In the rows, zero is written as 128.
Known rows, with every way that one mark hangs from another:
[K_678 [K_964 [K_877 K_545] K_917]]: [128  63  88  89 121 103 113 110  94  94 110 156  86 150 134 142 116  96
 153 160 145 196 159]
[K_695 [K_917 K_964]]: [108  74  87 109 121 117 118 101 105 124  80 152  86 153 134 135 108 110
 138 146 147 190 141]
[K_917 K_695 K_964]: [108  73  91 108 116 117 107 102 104 124  78 152  78 155 131 139 110 110
 137 150 146 189 138]
[K_964 K_673 [K_678 K_698] K_917]: [163  63 121 153 118 111 119 117 130 104  87 129  63 125 160 141  91  83
 137 129 131 176 140]
[K_964 [K_673 K_260] K_678 K_877 K_917]: [157  74 113 149 109 112 127 105 124 102  81 138  94 139 163 144 122  90
 140 140 127 195 132]
[K_917 K_695]: [114  73 103 114 113 113 114 106 118 122  90 145  80 140 138 143 121 109
 137 150 142 177 150]
[K_695 [K_678 K_698 [K_964 K_877]] K_917]: [130  62  83 120 110 114  88 126  85  99 108 152  56 145 168 152  87  93
 144 133 142 189 153]
[K_964 K_673 [K_678 K_698]]: [169  70 123 148 109 120 121 132 142 119 100 117  62 114 174 146 103  90
 144 132 131 177 134]
[K_678 K_698 [K_964 K_877 K_917]]: [143  64  90 115 117 106 102 110  86  94 113 139  74 140 156 155 110  97
 135 132 134 195 146]
[K_877 K_545]: [129  75 105  97 117 116 126 127 135 123 110 140  87 129 138 146 120 110
 159 165 148 183 154]
[K_678 K_698 [K_964 K_917]]: [147  58 101 122 119  95 104 107  96 111  98 137  70 145 151 144  92  99
 128 131 140 180 147]
[K_678 K_698 K_964]: [152  63 102 119 109 105 107 123 109 126 110 126  68 133 167 150 105 104
 137 135 140 181 140]
[K_917 [K_695 [K_678 K_964]]]: [120  55  91 119 108 100  92 109  94 118  83 160  54 161 147 139  89  97
 132 147 144 175 151]
[K_698 K_673]: [130  75 107 127 105 108 132 123 125 127  97 127 105 129 149 156 120 122
 136 146 147 185 140]
[K_695 [K_678 [K_698 K_673] [K_964 K_877]]]: [146  63  92 133  95 109  94 144  92 105 112 133  76 137 174 170  87 106
 141 132 147 195 140]
[K_673 K_260]: [143  79 108 127 106 109 126 111 132 136  92 130 101 137 159 151 127 116
 139 147 139 187 134]
[K_678 K_698]: [143  74 107 123 114 118 115 127 127 123 113 123  75 119 160 158 115 110
 142 137 138 181 141]
[K_695 [K_678 K_964] K_917]: [122  56  86 119 113  99 104 108  96 117  86 160  62 159 150 134  87  96
 135 145 145 174 153]
[K_877 K_545 K_964]: [134  82 114 110 119 125 125 128 138 115  95 151  88 135 113 139 130  87
 149 167 148 174 152]
[K_695 [K_678 K_698] K_917]: [126  66  97 133 115 117  99 126 115 113  97 148  59 137 157 150  79  99
 143 135 143 175 154]
[K_964 K_678]: [143  67 101 124 113 106 115 116 129 115  89 144  70 138 140 146 123  96
 134 152 132 182 138]
[K_678 K_964]: [140  64  96 109 112 101 120 108 108 129 103 136  78 142 153 142 124 107
 133 147 139 181 142]
[K_695 K_678]: [130  69  94 122 116 114 113 122 124 120 102 147  69 138 149 152 113 106
 141 151 136 179 140]
[K_964 [K_877 K_545] K_917]: [120  75  92  93 126 117 121 114 111  92 113 154  93 137 128 150 127 103
 158 164 142 195 158]

Rows:
[148  70  93 110 108 116 103 126  98 110 125 127  72 128 171 161 122 103
 143 135 134 196 140]
[K_678 K_698 [K_964 K_877]]
[154  65 112 146  98 103 106 140 126 113  88 125  80 130 154 161  90 102
 134 135 145 184 139]
[K_964 [K_678 [K_698 K_673]]]
[117  70  81 112 112 120  92 109  96  97  76 164  70 161 127 145 117  93
 139 153 137 204 134]
[K_917 K_695 [K_964 K_678 K_877]]
[133  63  92 128 115 112  92 117 107 109  72 151  60 154 140 140  77  90
 136 136 146 190 139]
[K_695 [K_917 [K_964 [K_678 K_698]]]]
[129  56 114 151 103  92  92 117 104  93  61 149  75 152 131 150  64  93
 123 132 150 179 156]
[K_964 [K_678 [K_698 K_673]] [K_917 K_695]]
[116  57  96 113 117  89 104  86  86 108  75 158  72 165 129 131  98  98
 123 143 143 177 158]
[K_678 [K_964 [K_917 K_695]]]
[111  70 102 139 123 112  99 100 105  93  58 180  64 166 100 133  97  74
 121 147 142 166 155]
[K_877 [K_964 [K_917 [K_695 K_678]]]]
[144  51 100 145 106  87  94 124  89 105  85 142  70 153 155 155  57 100
 126 129 152 179 148]
[K_695 [K_678 [K_698 K_673] [K_964 K_917]]]
[116  77 108 126 120 124 129  96 109  98  95 143  87 132 149 141 126  98
 142 140 133 186 150]
[K_964 K_673 K_877 [K_917 K_695]]
[125  65 102 133 110 117  88 130 113 113  94 146  53 138 154 153  82 100
 141 138 143 173 151]
[K_917 [K_695 [K_678 K_698]]]
[125  68 110 140 120 103  99  93 109  88  45 179  66 168  91 126 107  64
 114 149 137 169 153]
[K_877 [K_964 K_678 [K_917 K_695]]]
[128  59 113 128 115 100 125  88 100 116  78 142  74 149 150 124  98  94
 130 135 141 172 152]
[K_678 [K_964 K_673 [K_917 K_695]]]
[165  68 119 159  87  97 106 137 131 123  76 122  96 138 167 164  85 105
 134 134 149 190 133]
[K_964 [K_678 [K_698 [K_673 K_260]]]]
[133  70 103 142 117 130 109 126 115 122  87 138  60 136 171 138  67  96
 150 127 147 183 135]
[K_695 [K_678 K_698] [K_917 [K_964 K_673]]]
[128  69 108 136 116 117 116  99 110  86  79 153  71 141 141 136 116  82
 138 142 129 186 147]
[K_964 K_673 K_678 K_877 [K_917 K_695]]
[144  75 101 109 115 132 122 132 126 105 101 144  78 134 149 140 115  89
 169 161 143 205 131]
[K_917 [K_964 K_673 K_678 [K_877 K_545]]]
[138  67 116 151 117 107  87 107 110  85  52 166  56 158 105 134  89  61
 117 137 140 169 153]
[K_877 [K_964 [K_678 K_698] [K_917 K_695]]]
[114  81  98 100 120 140 133 120 116 112 103 145  94 133 150 134 112 101
 172 155 151 200 145]
[K_695 [K_917 [K_964 K_673 [K_877 K_545]]]]
[146  86 131 124 117 135 144 130 151 123  97 136  90 120 134 132 129  83
 157 158 145 170 145]
[K_877 K_545 [K_964 K_673]]
[147  72  86 120 113 125  90 129 105  99 100 142  65 142 149 158 111  93
 144 139 134 207 126]
[K_917 [K_964 [K_678 K_698] K_877]]
[129  65  99 126 106 120 109 115  98 109 101 146  60 142 172 141 107  92
 146 140 136 184 143]
[K_917 [K_695 [K_678 [K_964 K_673 K_877]]]]
[163  70 113 142 112 124 113 129 129 121  88 124  61 128 167 142  92  90
 144 131 138 188 121]
[K_917 [K_964 K_673 [K_678 K_698]]]
[149  70 107 123  98 115 101 157 124  93 109 134  87 126 150 167  95 100
 160 153 151 200 150]
[K_964 [K_678 [K_698 K_673]] [K_877 K_545]]
[131  74 125 147 109 107 131  92 123 123  68 136  98 145 157 132 102 102
 136 136 141 176 145]
[K_964 [K_673 K_260] [K_917 K_695]]
[135  74  79 111 115 120 105 115 105 102  92 154  75 150 137 150 129  95
 141 153 133 207 125]
[K_917 [K_964 K_678 K_877]]
[134  55  96 129 105 102  80 124  95 116  90 148  45 151 160 147  70  94
 135 135 146 174 151]
[K_917 [K_695 [K_678 K_698 K_964]]]
[142  63  94 129 118 113 120 106  95  99 104 147  68 142 165 142 107  91
 141 138 130 186 140]
[K_695 [K_678 [K_964 K_673 K_877 K_917]]]
